Each row was made from one small tree. The marks that hang from a mark follow it in brackets, in alphabetical order. Every link used is in the known rows. Write each row's tree.
In the rows, zero is written as 128.
Known rows
rinol(dazo(fipof(kebopi) giru) rigaz(lobir(tugif))): [131 127 147 117 117 145 103 155 142 132 130 136 181 110 139 121 138 130
 122 120  80 158 138 145 114 122]
savevub(dazo(fipof giru rinol)): [ 66 162 212  29  77 113 134 111 138  89  78 132 115 136 144 132 130  90
 135 133 142  92 129 117 119  69]
sukezop(fipof(kebopi) rinol(rigaz)): [144 127 126 108 129 138 120  71 129 115 175 136 210 156 159 124  88 126
 161 142 114 142 106 146 127 140]
savevub(dazo): [ 87 106 162 128 152 112 149  87 116 120 116 123 114 126  78 141 118 133
 137 134 198  44 108 114 130  98]
tugif(rinol(dazo(fipof(kebopi) giru))): [102 124 173  71  63 106 131 128 195  98 111 106 154 140 128 119  92 116
 150 143 110 160 127 133 119  72]
savevub(rigaz(lobir(tugif) rinol)): [127 116  82 177 178 156 122 149  42 152 124 149  74 112 119 149 209 126
  87 100 149  81 125 104 112 189]
sukezop(rinol(dazo)): [117 112 198 148 149 108 146  76 144 148 132 145  95 137  98  96 109 131
 125 151 159  63 120 160 138 103]
dazo(fipof(kebopi) giru rinol): [ 71 161 158  21 115 113 142 101 135  65 105 128 174 152 155 131 119  76
 129 141 124 139 123 114 115 112]
rinol(dazo(fipof giru) rigaz(lobir)): [137 154 185 101  61 120 110 153 151 142 112 127 153 107 149 137 118 137
 120 129 110 127 148 138 145 106]
sukezop(fipof(kebopi) rinol): [116 128 127  99 157 128 143  44 124 122 152 146 202 157 137 124  87 110
 144 147 146 108  92 145 122 136]
tugif(lobir rinol(dazo(giru) rigaz(fipof))): [165 128 167 119  49  95 111 159 186 129 107  89  93 129 155 115  97 160
 161 124  94 195 170 134 162 111]
tugif(rinol(dazo(giru))): [103 106 236 114  86  95 145 118 201 134 102 105 102 138 109  86  93 145
 150 147 135  87 138 143 154  75]
lobir(rigaz): [104 113 103 160 227 127 154 118 115 123 140 125 143 141  94 129 101 141
 121 150 171  72 109 112 151 134]
tugif(lobir rinol(dazo rigaz(fipof(kebopi)))): [172 117  60 148 102 106 112 136 156 115 153  94 108 130 133 140 103 156
 167 114 107 235 152 126 138 137]
rigaz(fipof lobir(tugif) rinol(dazo)): [161 143  42 213 155 145 130 128  57 184 137 158  54 106 107 138 190 133
  90 115 148 131 128 133 120 175]
savevub(dazo(fipof(kebopi) giru rinol) rigaz(lobir)): [ 90 157 131  12  78 147 117 162 122  81  98 134 150 111 169 168 153  72
 126  69 130 123 123  99  81 114]
lobir(rigaz(fipof(kebopi) rinol(dazo(giru))) tugif): [167 114  44 175 163 172 127 174 144 129 156 122 130 133 127 113 130 110
 117 107 102 160 110 138  94 139]
rigaz(rinol): [120 129 121 153 150 117 146 101  81 121 123 126  92 137 103 138 155 123
 117 147 177  81 116 110 131 153]
sukezop(fipof rinol): [109 137 167 110 142 119 143  42 119 143 131 154 161 155 136 119  92 123
 133 159 154  78 104 147 148 123]
lobir(rigaz(rinol) tugif): [125 103  79 206 238 158 136 143  73 138 143 139  95 139  99 113 169 137
 109 143 138  93 115 116 127 158]
lobir(tugif(rinol(dazo(fipof)))): [ 88 115 150 155 132 115 123 104 138 140 117 141  76 140  94 112 132 144
 121 158 119 141 137 138 136  77]
savevub(rigaz(fipof lobir)): [128 150  31 134 145 132 145 129  73 135 136 140 115 114 131 190 138 115
  88  94 183  97 115  86 133 179]
sukezop(fipof): [ 96 135 135 117 142 110 137  47 130 136 128 133 163 149 115 143  76 131
 132 151 176  80 106 126 156 118]
sukezop(rinol(dazo rigaz(fipof))): [173 140 119 163  98 126 130 106 137 145 169 139 101 137 136 122 107 135
 127 136 126 135 128 149 137 122]
tomipep(kebopi): [ 77 105 154 121 188  93 156  57  96 136 124 149 154 121  77 135 105 135
 137 167 194  64 108  97 161 152]
tugif(rinol): [ 90 111 155 136 151  96 157  92 117 118 121 118 103 146  95 119 124 147
 143 158 163  94 125 111 159 124]

Which tree is each row?
[150 135  90 114 106 156 114 176 165 102 131 113 155 131 140 132 113 100
 125 124 106 161 114 132  90 107] -> lobir(rigaz(rinol(dazo(fipof(kebopi) giru))))
[138 108  42 164 160 138 134 126 100 104 180 121 137 149 124 130 139 144
 147 137 104 195 123 107 128 156] -> lobir(tugif(rinol(rigaz(fipof(kebopi)))))
[ 89 120 138  31  69 142 120 148 166  65 107 111 178 129 138 177 100  81
 130  91 148 101 103  97  77  78] -> savevub(dazo(fipof(kebopi) giru) rigaz)
[119 125 103 189 204 140 141 118  27 162 120 153  85 114 101 127 208 138
  97 135 155  82 125 118 129 191] -> rigaz(lobir(tugif) rinol)
[143 126 211 131  97 117 124 147 161 157 119 119 141 106 129 111 116 153
 134 124 126  86 146 144 154 121] -> rinol(dazo(giru) rigaz(lobir))
[157 142  89 180 183 148 140 120  40 163 158 171 124 123 143 123 180 143
 106 135 113 130 129 131 141 193] -> sukezop(rinol(rigaz(fipof lobir(tugif))))
[133 139 140 127  78 157  94 185 115 153  94 147  82 103 148 144 183 105
  84  94 103 115 140 130  95 126] -> savevub(rigaz(lobir(tugif) rinol(dazo(fipof giru))))
[111 140  52 172 211 129 155  99  41 160 130 161 118 118 102 147 164 135
  87 134 166 101 117 110 147 182] -> rigaz(fipof lobir(tugif))
[128 109 158 137 139  89 122 126 122 115 115  97  99 136 127 121 129 176
 163 149 123 161 162 112 172 145] -> tugif(lobir rinol(rigaz))
[126 137 189 131 103 136 101 155 135 154 110 144 139 107 138 118 145 143
 112 133  90 128 151 147 136 109] -> rinol(dazo(fipof giru) rigaz(lobir(tugif)))
[175 129 144 109  76 132 132 128 178 112 162 122 168 139 158 109  92 112
 142 121  95 154 120 154 111 118] -> sukezop(rinol(dazo(giru) rigaz(fipof(kebopi))))
[182 156 167 129  71 130 132 144 133 163 137 143 131 112 165 111 126 134
 125 119 102 123 140 156 142 143] -> sukezop(rinol(dazo(giru) rigaz(fipof lobir)))
[157 134 137 162 117 137 119 154 130 169 134 138 125 108 135 116 138 148
 110 114 105 127 144 142 145 139] -> rinol(dazo(giru) rigaz(fipof lobir(tugif)))
[134 142  93  59  51 165 110 190  99  94 101 123 143 100 160 188 174  82
 119  69 135 125 113  91  61 136] -> savevub(dazo(fipof(kebopi) giru) rigaz(lobir rinol))
[132 112 232 123  82 110 120 129 197 129 127 105 138 130 121 102  85 144
 140 137 126  86 139 145 149  83] -> rinol(dazo(giru) rigaz)
[170 117 125 106  63 106 114 153 193 107 128  82 135 132 155 120  95 145
 173 114  86 222 158 132 138 121] -> tugif(lobir rinol(dazo(giru) rigaz(fipof(kebopi))))
[106 138 144 154 205 133 127 118  58 144 140 157  98 123 133 106 189 145
 120 134 117 114 150 125 150 171] -> dazo(rinol(rigaz(lobir(tugif))))
[159 132  30 146 162 140 100 164 128 112 124 115 119 122 127 154 132 121
 129 119 119 202 132 126 100 140] -> tugif(lobir(rigaz(rinol(dazo(fipof(kebopi))))))
[136  97  77 158 166 152 139 167 180 128 152 114 143 142 120  92  99 133
 142 120  88 174 119 137 119 107] -> lobir(rigaz(fipof(kebopi)) tugif(rinol(dazo(giru))))
[163 137  86 123  73 132 137 130 151 112 136 109 125 131 133 136 119  94
 125 112 138 145 111 129  97 131] -> rigaz(fipof(kebopi) rinol(dazo(giru)))
[186 126  43 139 135 142 120 179 156 118 124  97 130 123 147 133 113 114
 135  97 115 192 132 128 107 154] -> tugif(lobir(rigaz(fipof(kebopi) rinol(dazo(giru)))))
[129  97 134 171 186 107 126 145 169 147 112 102  80 128 100 103  98 175
 153 136 130 147 152 135 160 111] -> tugif(lobir(rigaz) rinol(dazo))
[134 108 153 202 180 132 114 128 108 178 142 143 105 106  96 111 152 169
 116 129 127  99 142 147 146 138] -> rinol(dazo rigaz(lobir(tugif)))
[109 100  65 167 190 151 119 148 155 120 152 132 131 141 101 112 115 140
 137 141  95 186 119 135 112  93] -> lobir(rigaz tugif(rinol(dazo(fipof(kebopi)))))
[144 155 120  96  74 137 121 153 122 127 106 128 145 106 142 144 156 100
 117 114 122 150 126 133  96 138] -> rigaz(lobir rinol(dazo(fipof(kebopi) giru)))
[145 141 153  91  46 125 111 174 166 117 129 113 165 114 156 128 125 140
 157 124  77 194 147 132 127 112] -> tugif(rinol(dazo(fipof(kebopi) giru) rigaz(lobir)))
[ 67 172 201  33  98 102 141  98 129  88  87 135 134 149 153 126 123  88
 114 152 132 107 135 117 142  99] -> dazo(fipof giru rinol)
